Each row comes from the steps of one walk. Every step used is in the known rows, and no mark comes twice. Write the walk behind each row, first mark first.
Known rows:
taba fuzu kuvol bibe: [ 14  17   3  -9   1  -8 -17  -2 -21   2  10   3 -26  10  12 -24  -3 -13
  -9 -22 -11  12   6  -2   4   2  13  -5   6  -9  -7 -12 -18 -21 -17   7
 -12   0  -1  15  -5]
fuzu kuvol vune zisim vogi: [ -2  -6   5 -10   5  -7 -10  -8  -4  21   5  -3  -9  29  -9  20  -3 -15
 -11 -15   6 -11  13   6  -1   6  14   3  13 -22  -9  -9  -8 -20 -26 -17
  -7 -17   3  14 -41]
bufa zisim: [ -2  -2   2   9   1   1   2   1   8   4   4  -2  -7  10  -6   7   0   7
 -11   7   1   5  -6   3  -5   2   3   1  13  -5   6   7   7  -1  -8   4
   4  18  -6   4  -6]
govam zisim bibe: [  5 -11   1  21   3   4  11 -10   0  18   2  -7  -5   9  -1   8   7  -5
   2 -11   9   4   7  -5 -12  16   6  -3  -3  -1  -1   1   2  -6   8   6
   7  -9   7  -6  -6]
mudi govam zisim bufa: [  6 -14 -31   8   6   7   6  -3   1  13  -5  -2   1  19 -10   8   3   4
   5 -20  10  -9   1   0  -8  15  21  -8  -6  -5   0   8   4  12  11  -4
 -11  -8   6 -29 -20]
rozuf bibe taba fuzu kuvol vune zisim: [  4   5  12 -16   0 -21  -5  -2 -18   6  19   6 -23  25   9 -13  -2 -24
  -7 -15  -1  16  13  15  13   1   7  -8  31   5  -8 -13 -23 -25 -37   1
 -17  -6  17  17 -20]
fuzu kuvol vune: [ -3   4  -5 -11   2  -6 -12   6   2   4   6  -6 -18  18   3   0   2  -8
 -11 -16   0  -8   8   1   7  -2   7   1   2 -17  -5  -7  -6 -11 -18   2
 -11   0  -2   4 -19]
bibe kuvol fuzu: [  8  11  -3   3  -1  -6  -2  -6 -16  12   6   2 -15   3   5  -5   4  -5
   1   4   2  13   8  13   0  10  12  -1  11   2  -9   0  -4 -13 -13   5
   3   2  -1   9  -3]
rozuf bibe taba fuzu kuvol vune: [ 10  12  10 -12   0 -20  -6   7 -19  -8  20   2 -31  16  11 -17  -1 -21
  -5 -17  -2  23   9   6  20  -4   3 -12  24   5  -8 -17 -22 -17 -33  14
 -20   3   9   7  -8]
vogi zisim govam: [-11 -14  18  12   4  21   2  -9  -1  15  -1  -6  -4   9 -13   3  12   7
   0  -3   6  -5   1   2 -20  -5  14  -7   8 -12  10   4   7  -9  15   1
  13  -5  -5 -11  -3]
bibe kuvol vune: [ -3   3  -5  -4  -3  -9  -5   7  -7  15   8   0  -6  10   1   8   2  -5
   1  -3   3   0   6   6  -2   3   8  -2  17  -3  -2  -9  -2 -11 -13   5
   0   0  -5  -1 -12]
taba fuzu kuvol vune zisim: [ -2   0   6 -14  -1  -7  -9  -6 -11  12   7  -1 -13  31   3  -7  -4 -19
 -10 -21  -5  -5  13   3   2   0  14  -1   8 -10 -10 -14 -16 -26 -31 -12
 -15  -2   7  16 -30]
vogi zisim: [-10  -2  10   2   0  11   3  -2   4  11  -4  -2  -1   9  -4   3   4   2
  -1   2   5   0  -1   1 -11  -6   5  -5   5  -5   8   0  -1  -8  -2   0
  14  -3   1  -6  -2]
taba fuzu kuvol bibe rozuf: [  9  18   7 -13   1 -21 -23  -4 -25   5  14   0 -23  14  13 -28   3 -13
   1 -31 -20  20   7  -1   4   3  14   1   3  -4  -6 -14 -20 -17 -16  13
 -12   3   6  15  10]
kuvol vune: [ -4  -2  -1  -8  -2   0  -5   3   2   2   4   0 -10  10  -2   4  -6  -4
  -8  -6   5  -8   3   1   2   2   3   1  10  -2   0  -7  -4  -7  -7   3
  -3  -1  -4   6 -12]
bibe taba fuzu kuvol vune zisim: [  1   4   2 -15  -7 -15  -3  -4 -16  10  10   6 -18  27   7  -7  -3 -21
  -8 -20 -12  10  17   8   4   2  14  -7  16   0 -18 -14 -23 -33 -33  -6
 -20   0  12  13 -19]
taba fuzu: [  7   2   7   2  -3  -1   1  -3 -11  -5   3   2   0   5   4  -9  -5  -9
   2  -7  -5   7   2  -4   2  -4   3  -6   4   6  -5 -10 -10  -6  -7   1
  -7   3   3   1   3]
kuvol vune zisim: [-11 -10   2 -12   0  -1  -3  -7   0  16   3   2  -4  19  -4   6  -6  -8
 -10  -3   5 -15   5  11  -4   6   7   4  14  -1   1  -4  -5 -16 -12 -13
  -1  -9   2  14 -27]
rozuf bibe zisim: [  1  -9  13  -2   2 -19  -2   2   1  13  10  -5  -5   0   5  -2   5  -8
   6  -1  12  19  -6  10  13   4  -1  -2   9   6  15   1   0   6  -3  15
  -3  -4   4  -3   5]
taba fuzu kuvol: [  8   9   2  -2  -2  -7  -6   2 -12  -3   4  -3 -12  12   8 -15   2 -11
  -1 -19 -11  11   9  -8   5  -6   6  -5  -5 -10 -11  -9 -13 -10 -18   2
 -15   3   6   1  -4]
vune zisim govam mudi: [ -5 -22  -1  14   2  16   6  -9  -8  17   0   1   9  17 -14  -6   7   7
   7 -12   1 -25   3  12 -10  10  11  -2  -2 -12  -1   7   6   5  19 -21
  -9 -13   6   4 -10]
rozuf bibe kuvol fuzu: [ 12  12   6   1   4 -14  -3  -3 -20   7  14   3 -20  -1   6 -13   6  -8
   3   9  13  23   4  22  10   7   3  -4  25   7   2   1  -3  -5 -13  11
   7  -4   5  12  -2]
vogi zisim vune: [-14 -14   4  11   1  19  -2  -8  -5  13  -3  -6  -2   2 -14  14   1   4
  -2   0   7 -13   6   6 -19  -8   7  -4   3 -12   8   2  -2 -15  -9  -1
  13 -10   6   0 -15]
govam mudi: [  1  -2 -15   5  -3   8   4   9  -6  -2  -2  -1   3   7  -2  -7   1   4
  10  -9   2 -12  -1   4   4   4  -2  -4 -12  -6  -5  -2  -2  15   7  -8
 -10  -4   7   0   5]
govam zisim: [-3 -9 -8  6  4 -1  7  1  5 13 -3 -3  3 19 -3  4  4 -4  8 -7 -1 -2 10 -7
 -3 13  5 -6 -3 -2  2  2  4  5  9 -3 -4 -3  4 -5 -4]
rozuf bibe kuvol: [  6   7   6   1   4 -16   0   6 -11   8  12   1  -3  -1   3  -5   9  -2
  10   9   7  17   2  11   7   0  -3  -5  22   5   6   1   1   0  -8   9
   3  -4   6  -2   1]
vune zisim: [ -7  -7   2  -5   0  -1   2  -9   0  13  -1   4   8  10  -3   2   1  -4
  -2   3   1  -6   3   8  -6   4   5   3   5   1   0   5   0  -9  -5 -15
   1  -8   6  10 -14]
mudi govam zisim bibe taba fuzu: [ 23 -16 -11  23  -4   4  17  -7 -15   9   5   3 -12  10   5 -14   0  -4
   4 -23   2  20  14  -8 -10  24  16 -10   6  13 -13  -1 -14  -4  -5  12
 -11  -1  11 -18   3]
kuvol vune zisim bibe rozuf: [ -6  -9  16   1  -3 -10  -6 -24  -7  24  14  -3  -7  12  -1   6   2  -6
  -8 -16   5  -1   2  13 -10  11   9  15  12   5  -1  -5  -8 -26 -12   1
  10 -12  14  12 -14]
fuzu kuvol: [  2   8  -5  -3   1  -6  -7   5  -1   0   2  -6 -10   9   5  -6   7  -3
  -2 -11  -6   2   7  -3   3  -3   3  -1  -7 -15  -6   0  -2  -5 -11   2
  -9   3   1   0  -5]
kuvol vune zisim govam mudi: [ -8 -24  -3   6   0  15   0  -7  -7  18   5  -1  -3  25 -14   1   2   2
   0 -18   7 -32   5  16  -8  11  16   0   8 -14  -2  -1   2  -1  11 -19
 -13 -16   2   9 -23]
bufa zisim vogi: [  4  -7  12  14   5   2   1  -5   5   8   4  -2  -4  12 -14  26  -5   2
  -9   6   8   5  -3   0 -11   5   7   0  19 -12   1   2   4  -4 -10  -1
   8   8  -8   5 -15]

Which walk is each row?
[ 11   4   4  18  -3  -4   3 -11 -15  18   9  -3  -2  -9   5   7  10   0
   4  -3   8  16   2   5 -12   4   3   1  11   0  -6   1  -1 -16  -6  12
  12  -6   1  -7  -2]  zisim bibe kuvol
[ 12 -21 -16  22   3  11  11  -4   4  17   0  -5  -6   9  -3  -5   4   7
   0 -18  13  -3   7  -7 -13  24  12  -2  -5  -4  -2   9   4   8   3   5
  -1  -8   3 -18 -10]  mudi govam zisim bibe
[ -3 -12  12  -2   2   0 -10 -14 -13  16  11  -3 -13  31  -5  -9   4 -14
 -10 -27  -5 -10  16   2  -5   1  21  -2  12 -18  -7  -7  -9 -28 -14 -11
 -16  -8   0  11 -32]  taba fuzu kuvol vune zisim govam
[ 10   2   8  14  -4  -3   4 -29 -25  32  11   3 -15   2   5   2   8  -8
  -5   1  12  15   9  25 -14  17  14   5  19   4 -10   4  -7 -31 -19  -1
  16 -13   8  17 -18]  vune zisim bibe kuvol fuzu
[  7 -14  23   5   5 -19  -2  -4  -4  16  11  -6   0   2  -4  19   0 -13
   5  -1  18  20  -3   8   8   6   4  -2  18   1  12  -3   0   6  -7  10
  -1 -15   2  -1  -4]  rozuf bibe zisim vogi
[ -7  -1  21  14  -2   4  -1 -17  -6  20   6  -9  -7   2   0   2  14   4
   1 -10   6  14  -3   3 -18   0   6   7   5   1   5  -1  -4 -16   0  14
  26  -6  16  -8  10]  vogi zisim bibe rozuf
[ -1  -4 -15   6   5  -1   5 -10  -3  15  -2  -5   2  19  -8  23   6  -7
   9 -14   7  -2   0   0  -6   6  11 -10  -4  -3   0   0   2  -3  15  -6
  -2  -9  10 -16 -15]  govam zisim bufa
[  3  18   1 -13   4 -21 -25  -2 -13   9  11  -2 -21  10  10 -20   8  -4
  -2 -23 -13  10   5   4   3   7  10   7  -1 -11  -1  -4  -8 -12 -10  13
  -4  -1   4  13   5]  fuzu kuvol bibe rozuf
[ 15  11   5  -7  -5  -7  -5  -3 -28  -1  11  13 -18   0  11 -19  -9 -15
  -3 -11 -10  23   4   5   3   9  13 -11  21  15  -8 -12 -23 -23 -10  12
 -10   2   0  14   9]  kuvol bibe taba fuzu
[  2 -15  -4  18   1  16   3   0  -9   2   0  -4   0   6 -11  -7   9  10
   9 -14   3 -18   0   4  -5   4   6  -4  -5 -12   0   3   7  15  22  -5
 -12  -6  -1  -4   3]  zisim govam mudi
[  5  -5  10  10  -6  -3  11 -21 -13  19   9   4  -4  -4   3   7   3  -6
  -4  -2   3  15   3  12 -11  12   5   2  15  12  -9   3  -9 -28 -11   0
   5 -10  13   6  -6]  vune zisim bibe taba
[ -7 -13  -1  18   1   8  -4  -6   2   7   5  -4 -11   3 -16  19  -3   7
 -15   6   4 -10   2   5 -13  -2   4   1  10 -13   5  11   3 -10 -16   4
   2  11  -1  10 -19]  bufa zisim vune
[ 10 -24 -14  14   9   6   7   4   6  15  -6  -1   5  22 -12   8  -4   2
   6 -12   8  -8  13 -10  -9  23  19  -4   0 -10  -2   5   4  20   3  -9
  -9  -9  -2 -16 -16]  mudi govam zisim vogi
[  0 -32 -26  16   5  13   1   3   1  13  -4  -2   0  13 -15   2  -3   9
   2 -13   5 -23  16  -4 -13  16  16  -5  -7 -11   0  13   4  11  -3  -4
 -14  -8   5  -9 -20]  mudi govam zisim vune
[ 13   4  13   8  -7 -10   5 -19 -23  13  13   1 -15   8  11  -8   7 -17
  -6 -20  -8  26  12   6  -7   5  12  -4  11   5 -21  -5 -21 -37 -29   1
  -7  -6  19   7  -9]  vune zisim bibe taba fuzu kuvol
[  9 -17 -20  18   1   2   6   2  -3  32   6  -5 -11  20  -2   2   5   1
   2 -19  16  -3  15  -1 -15  27  19  -2  11  -8  -5   2   2  -3  -9  10
  -2  -7   1 -19 -22]  mudi govam zisim bibe kuvol vune
[  9  10  17  14  -7   5   6 -10 -21  11   8  -4 -24  10  10  -8  12 -12
  -4 -20   0  30   7  -2 -12  -5  13 -12  10   0 -13 -10 -22 -34 -24  16
   6   0  15  -8   3]  vogi zisim bibe taba fuzu kuvol
[ -1 -12  13   1   4  -1   2 -14  -5  18  -1   4  10  12 -10  22  -5  -7
  -1   0   4  -5   5   6 -10   8   9   4  15  -5  -3   1  -2 -10  -6 -19
   4 -18   5  10 -23]  vune zisim vogi
[  6  -2  11  -9  -2 -14  -4  -8 -21  14   9   5 -14  30   0  13 -10 -27
  -8 -21  -7  11  20   5   0   6  21  -5  23  -5 -22 -19 -26 -33 -38 -12
 -18 -10  10  14 -29]  bibe taba fuzu kuvol vune zisim vogi
[  1   3  12  19  -4   9   7 -11 -14  31   5  -7  -5   1   1  12  16   2
   3   0  14  15   0   7 -21   1   8  -4  14  -5   2   1  -2 -23  -7  12
  28  -8   5 -14  -5]  vogi zisim bibe kuvol
[  6   6  17   6  -8   3   0 -10 -20  13  13  -4 -32  18   9  -2   5 -17
 -12 -26   4  21   9   2 -10  -3  15 -12  20  -5 -12 -17 -25 -42 -33  17
   3   0  10  -3 -12]  vogi zisim bibe taba fuzu kuvol vune
[ -7 -21   0  10  -3  -6  -7  -8  -4  20   3 -10   2  -3  -8  18  -2  -4
   1  -8   4  -1   5   6  -3   1  10   0  -7  -6   7   3  -2  -9 -10   7
  -8  -6   4   0  -7]  bibe zisim vune
[  2   4   5  -7   2 -15  -6   8 -11  10  15   0 -13   8   2   1   4  -8
   4   4  14   8   3  13   8   1   0  -3  31   2   6  -6  -2  -4 -14  11
   1  -8   2   2 -12]  rozuf bibe kuvol vune
[  8  -7  16   4 -10  -4   7 -22 -23  14  14   6 -16  10   5   4  -8 -19
 -11 -15   3  12   7  11  -8   9  11  -4  26  16 -14 -13 -24 -41 -23   1
  -2  -8  12  13 -16]  kuvol vune zisim bibe taba fuzu
[  5   2   4   9  -4  -4  -2  -8 -15  21  14  -4 -14   1   3  12   6  -5
  -3  -7  14   7   4   8 -10   7   6   2  18  -2  -5  -8  -4 -25 -15  14
  10  -8   0  -2 -15]  zisim bibe kuvol vune
[ -1 -17  -1  28   1  17   4   1   1   6   4  -4  -7  16 -16   1   9  17
  -1  -5   5 -14  -5   6 -11   6   9  -4   5 -19   3  10  14  12  14  -1
  -7  12  -7   0  -3]  bufa zisim govam mudi
[ 23  -7 -15  21  -2  -2  10  -2 -14  11   8  -1 -21  19  10 -20   5  -5
   2 -34  -3  22  19 -11  -5  21  21 -11  -2  -1 -19   0 -15  -8 -16  11
 -21   2  12 -18  -5]  mudi govam zisim bibe taba fuzu kuvol
[  7  -5  11  23  -2   6   5 -12   3  10   9  -6 -15   1  -4  11   4   7
 -17   3  14  10  -9   3 -13   5   2   3  13  -4   3   7   4 -13  -8  13
  13  12  -3   2  -8]  bufa zisim bibe
[  6  -2  12   0  -3  -4  -6 -20 -16  18  12  -4 -20  22   6  -4  -1 -20
 -16 -25   3   2   9   5  -4   2  14   1  12  -9 -11 -12 -18 -38 -32  -2
  -4 -11   9  14 -32]  taba fuzu kuvol vune zisim bibe
[ -2  -7  15   7  -2  -9  -2 -27  -9  22  10  -3   2   2   0   1   9  -2
  -1 -11   1   9   0  10 -13   9   5  15   5   7  -2   3  -4 -19  -5   1
  13 -12  17   6  -1]  vune zisim bibe rozuf
[ -7 -18  12   7   5   8   2 -19  -3  18   2   1   4   9 -10   1   7   2
  -1  -3   1 -10   5   7 -14   5  13   2  10  -7   4   9   7 -10  12 -15
   0 -12  -3   5 -15]  vune zisim govam
[ 11  17  -6 -11  -1 -13 -13   3 -18   6  10   5 -27   3  12 -14   2  -7
  -8 -15 -10  17   8   8   5   9  10  -6   9  -5  -8  -3 -13 -20 -18  13
 -13   2   0  11   0]  fuzu kuvol bibe taba
[ -6  -1   9  -3  -1 -16 -13 -19  -9  25  15  -9 -17  20   3  -1  11  -8
 -11 -28   0   2  10   9  -7   7  11  16   5 -10  -6  -4  -9 -30 -24   3
   4 -10  16  11 -20]  fuzu kuvol vune zisim bibe rozuf
[  4  -7  14  -9   3  -8  -9 -10 -14  17   7   0  -9  33  -5  11 -10 -23
  -9 -22  -1  -3  15   1  -1   3  19  -2  15 -17 -12 -18 -17 -27 -31 -18
 -12 -15   6  15 -39]  taba fuzu kuvol vune zisim vogi
[ -5  -3  -4  -6   2  -1   1 -22 -10  16   2   3   6   8  -8  19   2  -6
  -1  -6   5  -6  -8  15  -8  -1   9   0   7   1   0   4  -2 -18   0 -18
   4 -16  11  -3 -26]  vune zisim bufa
[ 12  -1   8  -4   3 -18 -19  -4 -13  27   8  -6 -18  11   2  10   0 -15
  -6 -24   2  15   6   2   4  15  21   0   8 -21   3  -7  -7 -14 -19   9
 -10 -11  -9   8 -11]  fuzu kuvol bibe zisim vogi
[ -8  -4  -3  -9  -5 -11  -3  -3  -7  28   7   3   3  20  -2  12   2  -8
   0   0   2  -5   9  15  -6   8  10   1  21  -4  -2  -4  -3 -22 -18 -12
   3  -9   2   9 -26]  bibe kuvol vune zisim
[ -6 -20 -12  16   4   5   2  -7  -1  16  -2  -7   0  13 -13  16  -2  -3
   5  -9   2 -16  18  -3 -13   9   7  -6  -5  -9   0   4   0  -2   1  -4
  -6 -10  10   1 -17]  govam zisim vune
[ -2  -9   6  -5   0 -10  -3  -9 -13  32   8   3   5  24 -10  28  -4 -12
   1  -1   9  -4  11  11 -11  11  15   1  28  -9  -6  -9  -5 -22 -18 -16
   3 -16  -1   8 -36]  bibe kuvol vune zisim vogi
[  6  -5   2   1  -4 -13 -23 -10 -27  22  11  -5 -22   7   4  -5  -4 -17
  -7 -31  -9  10  12   4   0   5  23  -6   0 -14   0  -8 -20 -27 -28  16
 -21  -6   0  14 -12]  taba fuzu kuvol bibe zisim vune
[ 18   3   3  18  -4 -11   9  -8 -18  13   8  -5 -21  19  11  -6  10 -18
   3 -29  -6  29  18 -10  -5  12  13 -14   0   1 -20  -9 -18 -23 -14  13
 -14   1  15  -7   1]  govam zisim bibe taba fuzu kuvol
[  7  15  -4 -11   4  -7 -17   1 -10   6   7   1 -23   6   8 -15   2  -5
  -9 -15  -5   3   5   4   3   6   8  -1   4 -16   0  -2  -7 -14 -13   7
  -6  -3  -4  14  -8]  fuzu kuvol bibe
